Each row was made from one walk, in order. Every step used is in the known rows, and no mark comes twice. Write each row's walk.
In the rows, 128 means zero.
Known rows:
H/Y/K: [205 132 111 107 142 115 117  77 106 110 119 115 103 154 120 103 120 107
 128 138 138 131 142 161  94 120  81 118 135 122 107 121  80 126 127 120
 158 102 116 131 150 105 111 120 144 137 138 133  96 136 152 112 110 126
 135 156  67 124 116 170  90  85 169 131 136 115  93  88 145 110 131 173
 173 143 110  67 144 142 132 135 124 118 128 118]
Y/K/C/E/V: [160 152  87 110 153 150 162  94  81 145 132  91 122 141 143 134 140 157
 122 124 120 128 152 113 117 132 135 113 128 117 100 115  61 124 205 180
 186 129 128 117 187  85  43 190 148 139 120 115  93 127 160 145 153 102
 200 143 119  39 139 196 191 168 114  85 140  95 143  52 132 150 155 187
 146 160 138  96 164 108 154 148 103 135 180 134]
F/C/Y: [181 156  97 107 161 139 132 104 107 160 117 128  90 123 144 129 135 104
 145 122 148 117 111 124 106 122 104  83 119  90 120 107  88 135 137 176
 156 118 142 132 137 111  68 119  75 150 102 139  94 216 178 148  88 133
 165 166  86 127 139 155 115 154 135 105  76 188  98 120 113 162 122 178
 153 157 142  88 145 133 144 133  93 120  87 121]
U/H/E/Y: [225 126 114 124  95 144  90  90 144 121 107  81 207 145  90 119 177 110
  94 192 116 170 128 158 131 119 108 170 180  96 128 147 132 141 125 155
 159 153  98 189 159 131 106  70 145 161 178  80  85 122 184  59 104 155
  92 190  62  95 163  51  88  94 126 133 114 115 130 139 159 152 130 122
 148 196 127 105 145 116 143  94 159 148 175 147]
K/Y/J/C/E/V: [185 149 109 125 127 130 159 160  97 133 130  85 179 134 150 202 140 161
 121  74 103 117 161 125 108 139 124 114 129 103  89 121  73 165 109 118
 177 129 147 101 172  89 126 151  90 118  87 126 129  93 112 183 152  85
 138 109 183  76 153 124 179 179 102  40 154 135 109  22 109 134 112 124
 125 129 121  98 157 166 187 148  24 173 137 143]
V/E: [161 116 110 105 132 188 135 112 119 159 128  77 111 115 136 121 147 115
 131 172 123 166 110  95 139 117  95 131 169 134 133 130  90 105 155 176
 153 145 158 138 132 131  79 106 160 144 101 146  74  98 170 109 173 158
 141 165  89  83 163 156 131 125 109 132  86 122 130 167 128 161 153 124
 202 168 197  91 154 116 138  79 143 148 133 110]
C/E: [188 140 120 128 132 141 169 137 100 125 118  80 135 135 120 122 154 121
 122 150 111 131 127  90 143  99 114 135 169 105 143 138  70 144 143 187
 136 105 128 149 135 124  52 158 132 118 114 125  73 134 139 134 141 137
 144 143  92  68 137 146 143 154 122 111 110 127 132 125 106 164 146 147
 168 150 173  97 163 131 137 114 119 126 131 140]
Y/H/E/V: [240 117 101  48 139 203 105 105 124 158 153  85 166 146 122 140 209 123
 133 159 109 173 164 114 124 119 102 173 171 125 122 106  78 117 134 172
 169 142  89 172 127 110  87 120 197 145 153 144  53  98 142  58 160 152
  85 169  96 104 157  93 154  95  80 113 159  64 121 136 114 167 120 117
 156 196 156  89  99  61 176  91 150 177 184 143]
U/H/Y: [240 130  96 101 114 134 110  77 110 114 112 138 159 149  94  99 165  92
 117 191 111 147 109 163 121 111  76 154 194 115 128 139 118 139  77 173
 153 149 105 189 116 128 127  85 148 139 136  96 110 129 173  82  94 176
 115 174  74 111 120  92  62 101 147 136  97 155  91 108 119 146 126 120
 136 164 112  81 142 124 151 107 146 177 120 120]
V/E/Y/K: [155 116 142  86 141 164 130  58 130 109 114  58 141 105 128  94 124 126
 126 160 170 138 127 163 101 128  96 108 120 119 118 134 104 103 176 120
 184 111 158 129 208 110 108  89 152 189 134 106 108 109 187  93 176 121
 140 163  77  81 154 140 139 136 146 120  95  80 164 106 163 108 137 172
 214 142 154  90 162 172 103  87 131  96 152 147]
K/C/Y: [137 127  90 141 159  93 109  92 109 138 111 121 118 139 123 181 123 119
 158 128 110 121  92 123 107 153 126 107 109 108  73 118 107 115 153 194
 151 136 155 128 137 107  55 149  78 127  78 130 100 176 179 150 104 131
 199 137 114  95 175 160 120 168 155 117 101 136 116  93 120 150 120 203
 157 103 145 107 158 134 135 148  94 127  79 106]
H/Y: [213 134 110 113 138 159 117 108 126 127 121 104 103 136  93 103 143 117
 120 162 111 148 126 137 115 115  76 139 153 104  98 117  90 143 103 150
 160 132 107 167 136 118 130 119 128 114 121 124  69 128 144 110 101 141
 124 146  72 119 148 132  67  96 141 138 108 149  81 115 143 129 146 132
 165 160 122  73 133 135 139 104 100 152  91 120]
U/H: [200 135 107 107 117 141 121  74 108 148 122 138 179 150 119 117 167 113
 117 173 113 152  91 117  97 100  97 146 210 128 153 158 129 106 107 187
 161 163 108 197 121 143  78  98 157 125 137 107 109 148 181  94 134 166
 136 164  75  96 126 111  86  95 135 119  90 140 128 140  83 164 131 131
 164 175 157 100 158 123 140 111 142 170 135 105]
V/E/Y: [175 112 137  93 136 192 125 110 130 124 124  35 137  86 107 120 132 120
 128 170 149 162 119 126 124 119  85 133 114 105 124 122 120 129 148 142
 164 121 148 162 164 138  86  81 139 180 146 125  81  86 191  94 173 140
 129 175  82  81 172 135 108 143 124 137  79 101 148 141 160 116 143 143
 194 170 179 106 157 154 131  77 130 146 132 117]
J/Y/K/C: [140 142 127 159 110  77 121  88 111 133 112 133  81 143 145 129  88 165
 153  81 161 122 107 141  72 158 144  98 103 151  79 135 123  94 162 124
 160 135 193 120 196  91  83 137 133 131  65 124 132 169 164 134 162 114
 191 114 121  95 168 170 141 135 139 133 108 111 103  67 146 102 141 172
 159  84 125 150 151 156  93 152  90 117 132 122]
J/C/Y/K: [134 143 147 118 192  70 118  79 115 121 125 140 140 124 176 155 122 137
 156  65 141 108 105 143  77 151 115  75 135 112 107 114  79 107 148 142
 153 125 161 132 181 101  95 142  73 133  97 130 107 172 181 144 101  81
 180 126 106 103 135 166 160 164 169  82 104  95 119 101 116 109 144 191
 145  78 135  89 169 160 115 129  74  93 146 104]
K/Y: [193 125  72 109 127  92 117 123 117 128 110 116 113 151 101 156 122 133
 151 122 128 150 107 124  87 115 115 119 133 124 115 145 110 142 119 143
 177 116 123 122 144 123  95 153 114 130 109 122 101 150 141 142 133 141
 141 140 137  89 152 147 100  99 157 117 107 154  90 103 150 143 124 142
 168 153 141 109 151 137 142 124  95 154  81 131]
C/Y: [184 132 105 105 161 103 119 112 122 113 110  97 131 116 125 156 142 100
 142 124 106 110 107 121 107 127 100 125 150  95 117 116 119 131 116 174
 146 101 143 149 149 123  74 129 107 133 118 133  99 148 157 124 118 142
 132 142 106 100 137 138 119 148 151 108  95 140 112 117 122 137 123 167
 181 124 149  99 143 135 143 112 104 101 100 124]
V/E/Y/J/C: [139 124 177 139 120 204 129 101 132 164 139  74 163  96 158 143 123 133
 140 142 138 140 117 122 120 153  80 100 130  95 110  92 129 127 152 116
 162 148 203 166 188 104 122  53  81 173 114 171 123  88 176 145 168  99
 137 135 118  84 185 119 133 150 124  67  98  79 141 113 116 102 119 134
 149 142 164  94 144 213 136 105  67 153 168 123]
Y/J: [160 140 108 122 122 136 156 110 132 155 106 137 129 159 133 130 124 107
 148 148 119 137 113  90  91 104  74 113 162 136 128  85 130 114 100 148
 167 136 142 151 131 113 103  88 107 143 133 170 134 137 128 151 177 130
 137 123  79  91 129 168 121  90 132 107 144 101 108 107  78 133  92 143
 193 142 153  98 149 151 168 137 101 154 148 143]
J/C/Y: [151 137 142 104 169 112 113 100 101 131 121 126 155 113 153 171 130 117
 160  94 124 111  86 107 102 151 104 105 159  95 106 122 104 122 128 173
 146 152 170 160 154 118  89 148  61 130  77 130  84 158 179 149  85 104
 152 133 129 107 150 145 134 161 141  84  81 133 112 110 113 146 147 158
 131 108 164  90 137 159 121 121  61 122 107  99]
U/E/Y/K/C: [127 124 117 164 129 127  93  54 108 135 111  63 106 155 132 127 127 139
 155 141 125 138 127 146 107 177 119 128 101 118  81 118 123 120 170 133
 195 152 147 127 177  83  98 132 169 142 158 114  96 169 206 104 165 113
 208 166 112  72 185 164 134 130 152 135 124 114 144  45 161  75 129 201
 159 166 104 108 161 163  98 150 105 129 169 161]
Y/K: [168 142 107  97 141  93 142  77 121 139 120 122 102 142 131 102 114 135
 152 130 135 139 112 110  79 106 109  98 172 139 131 120 101 114 135 138
 176 118 132 138 158 107  77 135 138 137 128 122 101 152 158 118 153 115
 150 137  78  86 117 189 135  95 152 113 134  99 123 118 125 126 149 178
 200 132 150  91 153 146 118 135 129 105 162 117]

Write each row's walk:
[198 149  98 118 157 138 138  82  89 117 126  69 133 143 122 139 148 130
 102 126 114 119 166 162 144 141 113 113  93 118  80 105  64 160 178 146
 169 104 122 117 183  87  77 159 162 140 118 102  97 108 144 117 116 110
 174 155 105  86 161 175 147 178 127 111 146 114 112  31 140 113 141 179
 124 132  91  57 156 111 157 132 100 130 135 138]  H/Y/K/C/E/V
[189 133  85 133 107  76 128 132 115 134 105 122 136 156 113 180 118 132
 146 105 114 129 129 120  77 117 100 101 107 132 113 124 113 135  90 115
 187 126 136 101 132 105 124 103  99 142 119 151 155 129 103 179 174 120
 121 118 140 105 154 145 118  91 150  97 142 135  92  75 103 119  81 139
 175 132 120 109 150 162 167 149  76 148 119 154]  K/Y/J
[183 124 150  94 174 108 102  99  99 120 146 101 173 127 162 180 168 127
 185  82 117  93  78 152 101 159 123 101 163  96 109 139 111  77 124 154
 119 154 166 160 138 122  85 135 100 122  75 143  92 168 174 136  88 125
 139 125 139 108 153  96 158 154 151  76  94  94 129 137  54 139 119 170
 125  82 144 112 132 146 107 115  95 148 103 113]  J/C/Y/H
[225 119 145  69 169 156  91 115 115 151 153  78 208 130 169 199 200 115
 140 118 106 138 149 152 153 170 116 149 151  80  98 116  63 122 135 163
 147 155 118 170 165 102  99 135 151 120 104 136  57 118 158  81  99 113
 112 150 140 114 165  90 167 165  95  72 139  58 117 129  98 150 128 136
 103 148 151  79 107  93 172  89  94 158 160 132]  J/C/Y/H/E/V
[166 127 128  97 181  60 118  81 117 110 104 108 142 116 141 150 115 116
 138 103 136 106 117 146  84 129 114 100 129 117 117 117  97 119 141 137
 164  92 138  90 179 117  86 118 134 151 130 107 112 159 179 138 138 124
 157 124  85  90 121 157 145 150 179 104 127 111 120 109 132 113 108 201
 192 110 138  79 171 125 132 138 115  76 129 128]  C/Y/K
[213 112  67 101 131  89 118 126 121 102 128  94 135 157 106 178 156 138
 156  98 107 126 107 149  75 118 140 120 133 129 109 165  92  83 122 141
 161 130 117 125 117 116 105 137 165 143 114 107 122 158 134 128 151 143
  99 125 158  98 155  91 121 105 168 119 135 102 106 124  93 115 104 152
 171 112 136 124 125 131 131 130 121 170  95 140]  K/Y/H
[238 110  83 118  88 116  87 130 135 139 124  78 133 181 106 165 174 156
 147 117 117 148 135 149 107 130 146 133 124 131  95 145  61  96 115 132
 146 122 117 120 106 130 114 110 199 132 128 122  94 147 126  82 132 126
  97 148 153 105 171  72 133  75 124 136 141 112  83 142 131 128 119 131
 155 140 143 129 117 108 125 107 141 160 152 166]  K/Y/H/E
[191 130 128 130 117 140 170 145 127 107  96  76 172 136 123 145 129 130
 122 145 118  99 155 133 125 104 107 135 126  79 101  96 123 160 123 114
 158 107 135 137 167 112  95 101  79 138 141 128 127 115 125 156 182 118
  97 124  90  58 150 130 130 158 141  88 147 119 160  76 115 111 101 173
 153 148 136  86 160 173 162 124  83 121 151 164]  C/E/Y/J
[130 149 154 148 104 136 144 101 116 183 128 156 129 135 164 146 117 140
 171 106 127 124 107  80  89 135  76  97 174 108 117  83 110 111 107 159
 168 170 158 171 144 101 119 108  55 121  94 189 114 146 132 170 158  88
 146 114 120 107 146 176 125  89 128  71 136  92 103 100  73 122 126 129
 136 138 149  99 141 177 150 127  60 147 154 119]  Y/J/C
[149 161 113 106 186  88 115  67 109 145 111 129  82 128 165 125 122 115
 139  94 165 106 116 163  78 119 118  63 104 110 110 115  62 122 144 140
 176 103 144 102 172  79  58 129  94 133 112 123 111 223 187 151 101 104
 174 157  94 113 118 188 139 159 160  95 104 174 120 122 122 126 118 221
 169 116 129  66 150 132 132 155 103  87 122 135]  F/C/Y/K
[196 131 176 116 151 176 161 120 107 100 152  46 207 137 154 142 173 156
 139  94 123 114 122 162 123 164 139 121 155  78 117 136  89  97 141 127
 123 145 144 171 142 117  97 150 105 129 103  96  83 143 163 119 124 104
 115 128 122  60 174  76 149 167 132  84 108  80 167 113  72 124 143 183
 102 111 163 117 138 171 108 101  85 154 142 121]  J/C/E/Y/H
[156 119 121 153  86 100  81  50 121 156 106  92 169 179  98 124 158 147
 103 147 133 139 134 165 109 154 124 131 127 136  84 132 139 103 169 133
 184 178 130 161 164 114  93  81 155 154 164  91 109 157 204  68 115 105
 172 179  69  89 179  96 118  84 154 139 144  95 137  83 155 108 124 180
 131 166 106 104 145 128 115 134 160 131 210 150]  U/H/E/Y/K/C
[208 148 150 169  87 147 157  99  94 135 110 114 213 166 160 138 148 125
 115 127  95 110 130 186 131 127  96 119 183 100 110 131  97 150  78 135
 115 152 139 187 127 110 134  78  94 116 108 124 132 124 143 150  85 117
 113 138 112  90 132  57 119 139 111  85 115 142  96  73  44 138  96 121
  71 138 106  80 158 162 162 127  82 193 177 127]  U/H/Y/J/C/E
[188 135 129 120 140 100 147 107 121  81 105  70 164 114 125  81 130 154
 100 124 144 105 145 157 100 119 136 114 124  97 122 128  86 140 169 107
 166  82 140 130 193 109  82 140 126 146 165  78 110 138 149 121 159 113
 140 136  71  48 111 152 147 168 167 112 137 110 167  82 148  98 146 198
 178 109 137  89 168 156 116 107 106  86 149 166]  C/E/Y/K
[173 152 159 168  93 150 164 138 103 140 118  92 148 152 164 143 129 150
 133 113 106 108 142 146 148 127 102  99 142  82  95 111  82 157  92 113
 129 110 154 149 127 113 136 101  68  97  88 153 105 124 118 184 102  94
 133 123 134  99 152 115 133 156 129  82 139 129  86  71  93 106 137 143
  91 116 123  73 147 170 148 126  40 167 124 127]  H/Y/J/C/E
[177 147 141 152 122 137 129 105 116 170 134 136 141 138 158 154 124 138
 155 126 123 149 126 137 100 146  85 102 147 104  98  86 101 143  75 123
 162 154 149 169 132 100 153  93  42 114  98 192 102 107 140 160 107  97
 126 117  94 132 158 126  80  97 127  90 134 114  80  89  94 118 112 134
 124 121 123  68 131 181 146 130  57 169 137 116]  H/Y/J/C
[130 142 110 129 127  84 117  59 114 126 121  98 111 142 115 111 117 143
 134 117 148 125 119 144  61 155 117  96  96 125  92  98 145  91 154 120
 184 155 155 123 194  88  75 113 110 156 129 122 101 172 182 123 151  96
 180 145  89  82 176 171 118 127 182 115 113  79 146  64 158  94 134 219
 174 119 132 108 153 175  97 145  93 111 140 133]  E/Y/K/C
[152 147 119 164 100  86 130 126 105 163 110 149 146 152 157 184 116 157
 166  65 120 139 116 117  74 146 120  75 129 133 103 127 113 125  96 115
 161 146 148 137 149 111 154 122  58 126  91 153 135 140 117 193 147  86
 148  96 163  97 167 140 132 106 156  59 135 111  92  67 102 122 103 138
 125 119 129 101 143 199 131 161  43 169 134 138]  K/Y/J/C
[212 108 123 115  95 158 107 114 145 157 142  75 130 183 122 121 187 137
 154 154 113 149 132 123 117 128 130 141 167 134 126 115  67  80 144 162
 137 149 105 162 109 124  88 104 167 119 130 149  65 136 148  65 124 147
  86 154  92  94 159  99 121  87 110 141 138  79 114 180 101 158 132 128
 169 180 167  98 127  80 154  94 164 163 168 145]  Y/H/E
[234 124 128  93 152 162 152 135 122  87 131  51 188 131 113 122 172 140
 129 151 107 101 129 157 106 123 141 143 143  86 119 141 101 107 145 129
 124 108 118 172 140 116  77 127 137 138 140  94  95 130 146  98 156 138
  81 137 100  66 157  59 143 166 138 121 103  97 171 125  79 124 131 182
 163 123 142 106 136 148 124 111 129 130 117 162]  C/E/Y/H
[137 128  91 155 122  77 127 124 111 142  99 123 121 138 136 208 111 114
 163 126 102  71 106 134  96 149 131 101  93 136  78  84 138 115 133 153
 157 124 173 104 155 104  66  92  68 133  87 190 162 168 164 189 134 117
 175 118 113  94 176 154 140 150 165  91 128 113 118  61  98 128  81 201
 158 102 114 104 153 146 170 170  62 146 115 126]  K/C/Y/J
[137 157 118 172 118 108 158 108  90 126 108  93 100 178 131 124 135 168
 137  98 110 106 124 116 104 140 152  85 116 140 105 136  84  99 181 167
 152 129 155 108 161  92  51 164 129 123  83 116  98 163 162 152 140 103
 212 130 109  47 142 187 173 148 152 114 127 112 132  76 117 117 152 225
 143 109 144  96 189 132 117 162 117 117 153 129]  Y/K/C/E
[235 110 156 128  87 129  88 132 155 127 135  77 143 162 133 127 167 157
 143 118 126 133 137 150 119 138 141 155 148 137  98 143  82 102 122 139
 117 129 142 166 149 124  96 101 198 119  86 142  95 135 119  84 128 142
  57 128 129 115 170  69 136 106  98 131 130 104  85 158 132 141 123 116
 136 138 151 150 120 111 124  85 143 152 141 158]  J/Y/H/E
[207 135 101 117 103 114 130 119 128 137 109 113 124 153 130 140 124 126
 125 168 122 122 135 145 109 108  74 113 124 113 106  91 120 150  87 114
 160 113 117 148 132 116 130  70 107 138 127 184 122 114 122 153 133 120
 111 137  85 135 135 139  82  72 145 116 142 131  75  86 115 117  94 136
 172 140 112  72 143 135 166 121  80 161 119 123]  H/Y/J
[211  92 147  71 145 212 120  93 136 114 140  41 179  87 126 139 165 112
 123 171 121 141 108 165 121 127 106 128 123 104 102 140 111  84 160 134
 150 125 145 161 156 139  85  56 172 172 135 116 100 101 178  87 176 148
  98 156 100  78 161  89 131 126 152 128  75  70 165 149 114 114 130 163
 178 139 170 120 129 156 114  75 151 141 134 135]  V/E/Y/H
[209 124 131 120 138 155 104 121 129 152 126  95 117 143 133 153 177 118
 138 126 135 104 136 156 126 131 139 102 127 110  92 130  46  92 147 152
 139 112 131 147 126 110  63 108 143 121 100 147  76 221 179  96  59 127
 114 162 102 135 153  81 139 141 127 116 111 147 109 182  95 169 108 182
 137 173 147  79 117  99 147 124 136 148 139 142]  F/C/Y/H/E
[153 140 181 142 138 152 159 124 105 115 128  77 171 105 127 128 135 152
 126 111 141 138 118 117 125 146 124 121 158  65 110 138 100 150 140 133
 145 134 156 186 156 117 100 161  74 125 111 103  64 141 156 137 131 101
 145 135 111  71 168 113 120 190 134  73  93 117 151  75 112 133 167 168
 116 130 154  99 147 200 114  99  65 127 148 132]  J/C/E/Y
[179 146 109 162 114 117 154  94  84 124 103  82  88 181 131 122 136 159
 121 117 121 104 147 173 125 141 135 100  86 136  66 120  66 124 168 126
 145 108 139 108 144  93  71 149 143 105  93  91  94 151 154 136  98 105
 174 130  96  85 155 154 133 155 151 134 136 125  92  42 140  95 152 206
 121  95 105  75 163 124 118 154 120 119 126 143]  H/Y/K/C/E
[155 145  98 142 119 102 109  50 110 126 119 108  76 169 119 116 120 139
 138 129 126 140 120 171 105 159 107  98 103 145  65  97  98 112 155 128
 172 136 142 130 147  90  98 124 135 135 107 132 106 163 173 130 111  93
 177 144  76 114 167 178  88  89 166 135 134 115  93  53 162 107 152 203
 148 109 109  68 154 138 121 150 108 118 130 118]  H/Y/K/C
[223 145 106  72 177 179 155 124 100 135 125  76 165 119 132 119 159 126
 113 145  94 148 158  89 141 100 102 143 173  91 152 117  75 164 151 186
 173 102 104 156 151 122  56 177 149 127 144 115  63  80 134 119 167 147
 135 147 102  73 127 150 156 171  89  87 119 125 131 103 112 175 159 139
 169 204 161  84 145  96 167 100 101 141 135 135]  C/E/V
[131 120 126 171 110 119  79  85 140 152 119  92 103 154 100 124 126 155
 128 117 144 147 145 152 104 163 130 101  96 130  60 109 116 121 194 118
 184 159 155 132 188  94  87 111 144 153 133 129  84 157 181  85 131  83
 184 167  90  90 196 140 119 104 151 137 140  72 120  91 189 107 145 200
 149 145 113 107 145 135 119 127 125 106 197 155]  H/E/Y/K/C
